Each row was made from one small tree. The marks that hang from a mark follow it in brackets, in alphabetical order. Every link used is in the known rows. Write each row's tree.
Known rows
T(M(R(L) Z)): [-11.1   2.0  -5.7 -14.0   8.3 -14.1  -9.1 -21.9 -18.4  -3.5   6.0   2.9
  -0.5  12.0  -9.1   8.2 -16.0  13.3  13.8  22.6  -8.0  12.7   1.9   3.7]
L(R): [  0.8 -15.2  15.0   0.9   9.8   2.0  -3.4   4.0   4.2   1.2  -6.8 -14.5
 -11.3   3.7 -12.7  10.2  -6.4  11.5   2.6   4.2  -3.9   3.9  -7.3   9.1]
S(R): [ 22.0  -1.4  -4.5  -2.7 -14.8   7.3   1.6   0.6   6.8  -3.6  -2.6 -10.8
  -1.7  -4.3  -9.1  11.7   7.2  -9.5  14.3 -11.1  -7.3   4.8   1.2   2.0]
M(D R(S) Z): [-24.0  -6.3 -14.8 -21.6  32.9 -18.9 -15.0 -37.6 -26.3 -12.6   4.9 -10.3
  13.0  29.9 -38.0   0.5  12.4   8.1  22.2   1.9   2.8   0.9   4.3  30.8]
D(M(R(S) T Z)): [-25.0 -10.8 -26.0 -30.8  22.1 -19.1  13.4 -39.9 -19.6   2.1  -9.2   8.5
   1.3  31.1 -33.1   4.0  -9.1  12.9  13.1  -0.2   1.9 -10.6   2.2   7.2]
Z(M(D R)): [ -3.4  -2.0   6.9 -14.2  -8.5 -12.6  13.0 -12.4 -16.2  -9.4 -19.4  -1.0
  11.1  10.4 -33.4  -7.0   0.3  13.0   8.0  -2.5   1.9 -16.2  24.8  12.6]
Z(M(D R(L) T)): [-28.1   5.4  -7.5 -11.4 -10.3 -10.7  24.3 -33.6 -21.9 -12.4 -17.1   2.4
   0.4  21.4 -44.0   7.1  -7.1  17.1  19.7  -1.3   0.1 -14.7  23.0  20.1]
Z(M): [  3.9  -2.1  10.4  -1.7  -8.5  -2.0  15.7  11.8  -4.4  -7.4 -10.0  13.6
  -0.5   3.0 -15.9  -8.8  -3.4  11.2   3.5  -6.2  -0.9  -9.6  18.4  -3.7]
Q(M(D R)): [-11.5 -11.3   3.7 -19.5  13.0 -10.5  10.4 -28.2 -12.3   4.4  -9.6  -3.1
  11.2  22.2 -36.9  18.4  -7.3   7.5  16.4  -9.3   4.7 -16.4  12.0  15.6]
M(D): [ -3.6   4.1   0.2  -6.3   9.2 -15.7 -12.8 -17.5  -9.7  -8.3   0.2  -6.8
   5.4  10.6 -15.6   1.9   1.3  -1.2  -2.6  -7.8   1.4  -0.8  -0.6  16.2]
L(R(S)): [ -0.7 -23.2   6.0  -5.1  22.7   3.0   8.0  -0.5   1.9   1.3   8.7 -15.2
  -8.4  11.7 -15.5   7.9  -0.8  14.7  16.7  -5.0   0.5   0.9  -9.2  15.1]
R(S): [  0.0 -10.9 -13.3  -7.7  18.8   2.5  14.8  -5.4  -2.6   0.5  20.4  -0.8
   3.5   9.8  -1.6  -4.4   7.0   3.7  15.8 -11.6   6.9  -3.2  -1.3   6.7]
T(M(D Z)): [ -1.0   4.0  -0.9 -19.1  27.6 -37.1 -29.4 -25.9 -15.6  -9.0   7.0   3.8
   5.5  20.9 -19.8   6.9  -8.5  10.5   0.9  -4.8   0.1  14.9  -7.3   5.0]
M(D T): [-23.2   4.9 -14.3 -11.5  11.4 -21.9  -0.4 -40.5  -8.2  -4.2  -6.1  -6.4
   3.6  23.6 -33.6  16.3   1.7   6.0   7.2 -20.0   9.3  -3.0  -3.5  13.2]
Q(M(D Z)): [-18.1  -4.1   7.6 -13.4  35.4 -18.8 -15.0 -24.9 -13.6  -8.4   0.8  13.8
  -0.1  32.6 -42.1  17.7  -7.7   8.1  13.0 -14.0   0.3  -1.0  -1.2  16.3]
Q(M(D T Z)): [-32.9  -4.1  -3.5 -17.3  37.2 -23.6  -7.6 -42.1 -13.5  -6.0  -3.6  13.9
  -1.6  41.7 -55.8  28.2  -5.5  12.5  22.0 -22.5   7.1  -3.3  -3.8  14.0]
Q(M(R(S))): [ -8.4 -21.9  -3.0 -17.5  16.9   3.4  30.7 -17.0  -5.5  12.1   5.0   1.9
   8.3  19.6 -26.5  13.1  -3.4  10.7  30.2 -10.5   9.1 -18.2  11.0   8.1]
Z(M(R(L S) T)): [-24.4  -5.7 -15.2 -10.8  -5.7   3.7  43.8 -23.1 -15.5  -4.4  -2.8   6.8
  -2.3  19.1 -32.7   2.0  -2.0  19.6  33.3  -2.1   3.0 -16.3  23.3  11.4]
T(M(D R Z)): [ -5.5  -0.7  -4.8 -25.4  21.2 -35.6 -20.0 -32.5 -22.3  -5.8  -2.5  -4.5
  13.3  19.8 -24.6   8.1  -6.9  14.0   7.0   5.9   1.5   8.9   0.6   8.6]
M(T Z): [-31.9   5.3 -13.0  -6.5  22.3 -14.7 -11.6 -25.8  -8.1  -7.0  -4.3   9.2
  -6.8  24.2 -31.8  15.7   4.6  10.2  13.5  -4.8   3.6   9.1  -6.9   2.8]
B(L(R)): [ -2.4 -13.5  24.2  11.2 -17.4  12.2   5.1  -0.5   4.6  -3.0  14.9 -13.3
 -25.5  -1.5   1.5   5.0 -26.0   5.4   6.3   6.4  -8.8   0.4   6.3   1.6]

Write each row's tree
[ -3.4   2.6  -7.4 -17.8   0.9 -21.7  -0.2 -32.2 -19.1  -0.6   3.3  -9.4
   7.7  11.4 -10.4  10.1 -17.6   8.6   7.9  10.0  -2.7   2.0   4.6  13.7]
T(M(D R(L)))
[-22.1   3.0  -5.5 -16.1  19.5 -20.8 -26.6 -32.7 -24.8 -12.1 -11.8  -9.7
  10.2  22.0 -35.8   5.0   6.2   6.5   9.7  10.9  -3.1   4.8   3.5  24.9]
M(D R Z)
[-14.6   2.7  -1.1 -11.3   1.7 -20.4  15.3 -21.2 -10.8 -11.7 -14.8   8.6
   1.1  21.5 -42.3   3.3  -0.4  14.2  10.1 -21.2   7.7 -12.8  14.6   7.7]
Z(M(D T))
[-12.6  -6.6 -19.3 -25.8  -3.7 -13.7  24.0 -31.6 -11.2  10.0 -22.7   1.4
   2.5  16.4 -21.0   6.1 -15.7   6.5  -1.6   2.0   2.2 -18.5   7.6  -0.5]
D(M(R T))
[-52.6  12.1 -21.2 -12.8  17.2 -17.7 -13.8 -59.9 -30.4 -15.5  -7.7  -5.6
  -2.6  35.2 -48.8  20.6  -2.4  11.3  24.9  13.4  -4.6   6.0   2.1  34.3]
M(D R(L) T Z)
[-24.3  -3.8 -18.0 -26.1  10.8 -19.8   4.4 -35.9 -18.7   2.0 -21.8   8.7
  -0.6  25.0 -32.9   6.8 -13.3  10.2   3.0   6.9  -2.6  -9.6   3.2   3.7]
D(M(R T Z))
[-22.8  -9.0   4.1 -19.5  27.5 -17.2  -7.7 -32.6 -19.4  -4.7  -8.3   4.7
   7.4  32.2 -48.2  18.1  -4.2   9.7  20.4  -3.9   0.5  -6.4   7.0  20.2]
Q(M(D R Z))
[-19.5  -1.4  -4.7 -18.2  -6.5 -18.2  23.3 -29.8 -16.0  -7.5 -23.4  -0.1
   8.8  20.6 -48.3   4.6   1.0  17.3  14.6 -11.3   8.0 -17.8  23.7  10.1]
Z(M(D R T))
[-19.2  -7.4 -12.9 -22.8   5.9 -17.1  32.6 -33.3 -18.0  -6.4 -11.7  -1.3
  11.0  27.1 -48.7   0.5   5.9  20.0  25.2 -18.9  12.1 -21.7  23.7  15.0]
Z(M(D R(S) T))
[-42.3   3.1 -18.8 -21.9  22.2 -27.8 -15.0 -54.7 -24.9  -9.8 -16.6  -9.0
   8.6  33.7 -52.8  18.3   8.2  12.5  19.8  -0.1   4.4   0.7   2.3  23.2]
M(D R T Z)
[ -3.0 -20.8  16.9   6.4  -7.6  14.4  15.4  -3.5   3.7  -2.3  28.1 -13.9
 -23.4   5.0  -0.1   0.5 -21.8   6.3  16.7  -1.3  -5.2  -2.1   5.0   5.2]
B(L(R(S)))
[-19.7   1.2 -14.7 -20.8  20.1 -20.9  -3.5 -27.9 -11.9  -2.2 -11.8  17.8
  -8.4  25.8 -26.2   5.1 -15.1   7.1  -4.8  -3.5  -3.0  -3.0  -5.6  -0.5]
D(M(T Z))
[-35.5   9.7 -13.4 -12.6  31.3 -29.6 -24.8 -45.7 -18.8 -16.2  -4.9   3.1
  -1.5  35.3 -46.6  17.2   6.3   7.7  10.4 -13.1   4.6   8.1  -9.9  18.2]
M(D T Z)
[-18.6   1.0  -9.7 -15.3   4.5  -6.7  -4.1 -21.6 -23.1  -4.4 -10.5  10.6
  -8.1  15.6 -13.1  -2.3 -22.4   4.3  -0.8  27.2 -16.1  -2.7   3.6  13.7]
D(M(R(L) Z))
[-38.4   8.3 -21.4 -11.1  -2.5 -10.3  10.6 -53.9 -22.7  -6.1  -8.4 -14.8
   2.4  22.6 -34.5  20.4  -5.7   8.0  20.2   6.5   0.4  -7.2   6.0  28.7]
M(D R(L) T)
[ -3.8  -8.7  -2.5 -19.1   2.0 -10.9  23.0 -14.7 -17.7  -8.8  -7.6  -0.6
  13.3  17.8 -34.6 -10.4   3.8  15.6  17.5 -10.8   5.5 -17.6  24.1  16.7]
Z(M(D R(S)))
[ -5.7  -8.0 -11.6 -31.2  31.9 -33.9 -11.8 -36.7 -21.8  -4.7  10.7  -5.2
  15.0  27.2 -27.5   4.8  -2.8  15.7  16.4  -2.2   5.7   6.5   0.0  13.4]
T(M(D R(S) Z))
[-28.8  -0.7 -20.0 -20.6   3.3 -20.2  10.1 -49.8 -16.3   0.7 -17.6 -17.9
  12.6  22.1 -41.2  17.7   4.5   8.4  15.8  -6.2  10.2 -10.6   7.1  18.4]
M(D R T)
[-35.3 -18.6 -15.2 -23.7  34.4  -8.4  22.5 -37.8 -12.7   5.2   1.5   9.3
   3.9  39.2 -51.0  25.7   1.1  17.7  41.2 -14.4  10.9 -10.2   5.4  10.8]
Q(M(R(S) T Z))
[-49.3  -1.7 -31.4 -12.1  21.7   0.3  11.6 -47.3 -23.2  -6.5   9.3   1.4
  -5.5  32.2 -35.2  15.1   3.1  14.1  40.6  12.1  -0.5   3.0   2.1  23.6]
M(R(L S) T Z)
[-22.5  -6.9 -27.4 -23.9   5.7  -5.0  33.3 -40.0 -16.7   7.0  -2.5   3.6
  -3.1  21.8 -18.0   6.7 -19.4   8.2  12.8   4.8  -2.5 -17.6   5.4  11.7]
D(M(R(L S) T))
[ -4.3  -3.7 -14.6 -23.8  11.9 -21.0   8.5 -37.1 -20.7  -1.8  17.5 -10.2
  10.6  17.8 -11.6   6.1 -13.6  11.0  18.3   2.7   2.1   0.3   3.8  17.5]
T(M(D R(L S)))
[-24.8   1.7  -6.5  -6.2 -17.3   2.3  33.8 -18.0 -13.8  -5.1 -16.2   7.3
  -4.4  13.1 -31.4   4.7  -7.0  17.7  21.5   5.6  -1.5 -14.3  23.4   8.1]
Z(M(R(L) T))
[-20.1 -12.4   3.9 -15.4  19.8  -4.4   1.4 -18.3 -11.7   2.6  -6.7   9.7
   2.7  23.5 -36.1  16.5  -4.7  12.0  22.4   2.9  -0.7  -6.5   8.2   7.9]
Q(M(R Z))
[ -9.1  -9.6 -13.7 -20.3  14.5 -11.2   8.9 -32.7 -18.6  -1.1   4.3 -19.3
  18.1  17.9 -24.9   0.0   9.3   5.4  18.2  -4.8   7.1 -10.3   8.4  25.9]
M(D R(S))
[-38.2  -0.4 -18.8 -15.0  12.3 -12.1  -1.5 -36.7 -14.5  -2.1 -15.5  -2.2
   2.7  23.0 -38.3  16.3   7.6  13.0  22.6   7.6   3.7   1.9   3.0   7.8]
M(R T Z)
[-17.1 -15.9  -6.4 -11.4  12.8  10.0  32.2 -21.4 -11.6   7.0  12.0   5.2
   0.1  20.0 -21.6  14.9 -11.3   9.2  35.0   0.3  -0.2 -13.8  11.2  16.2]
Q(M(R(L S)))
[-19.5  -2.0 -16.6 -12.4   9.9  -2.0  10.2 -36.6 -24.1  -7.1  12.2 -15.5
   7.3  18.7 -19.0   1.9  -0.6   3.0  22.6   8.5  -2.3  -6.5   8.5  36.7]
M(D R(L S))
[-19.5  -3.7 -16.7 -20.2  17.0  -4.8   5.0 -25.8 -23.7  -5.4   2.4   9.9
  -6.0  22.2 -14.9  -6.0 -17.8   5.6  10.6  19.1 -12.9  -6.4   4.1  17.4]
D(M(R(L S) Z))
[-42.9  -4.2  -9.3 -11.8  18.0  -1.8  12.3 -38.6 -16.8   0.1  -4.5  12.6
  -7.6  33.3 -45.1  31.4 -11.2  14.8  35.8   4.2  -1.7  -5.7   7.0  14.3]
Q(M(R(L) T Z))
[-12.3   4.4   4.3  -6.8 -13.2  -5.2  15.3 -14.9 -21.5 -14.4 -12.3   2.0
   2.2  11.5 -30.1  -5.1  -8.1  11.3  11.0   8.9  -7.7 -12.4  25.1  21.1]
Z(M(D R(L)))
[-10.4   0.8   4.1  -2.4 -19.2   7.3  25.0  -1.0 -14.4  -8.5 -11.3   8.2
  -2.1   3.5 -17.1  -6.3  -8.4  11.6  13.5  14.7  -9.1 -11.9  25.2   9.1]
Z(M(R(L)))
[-39.1   0.0 -31.9 -17.8  14.6  -9.4  22.3 -59.2 -24.7  -5.0   6.7 -14.8
   4.9  31.1 -36.9  17.3   0.1   9.5  34.0  -3.3   6.6  -9.9   6.1  34.3]
M(D R(L S) T)
[-32.5   3.1 -20.2 -20.3   6.8 -11.7   5.9 -39.8 -22.6  -2.5 -14.8  10.6
  -9.6  26.1 -28.0   8.5 -21.3   9.0   6.6  19.0 -11.2  -4.8   2.5  11.4]
D(M(R(L) T Z))
[ -3.0  -4.3  -5.2 -21.4  12.6 -22.6  -9.9 -18.5 -14.5   1.4  -1.0   0.9
   8.8  11.6 -11.8   6.7  -7.6  14.5   8.3  12.0   0.9   9.2   2.4  -3.5]
T(M(R Z))
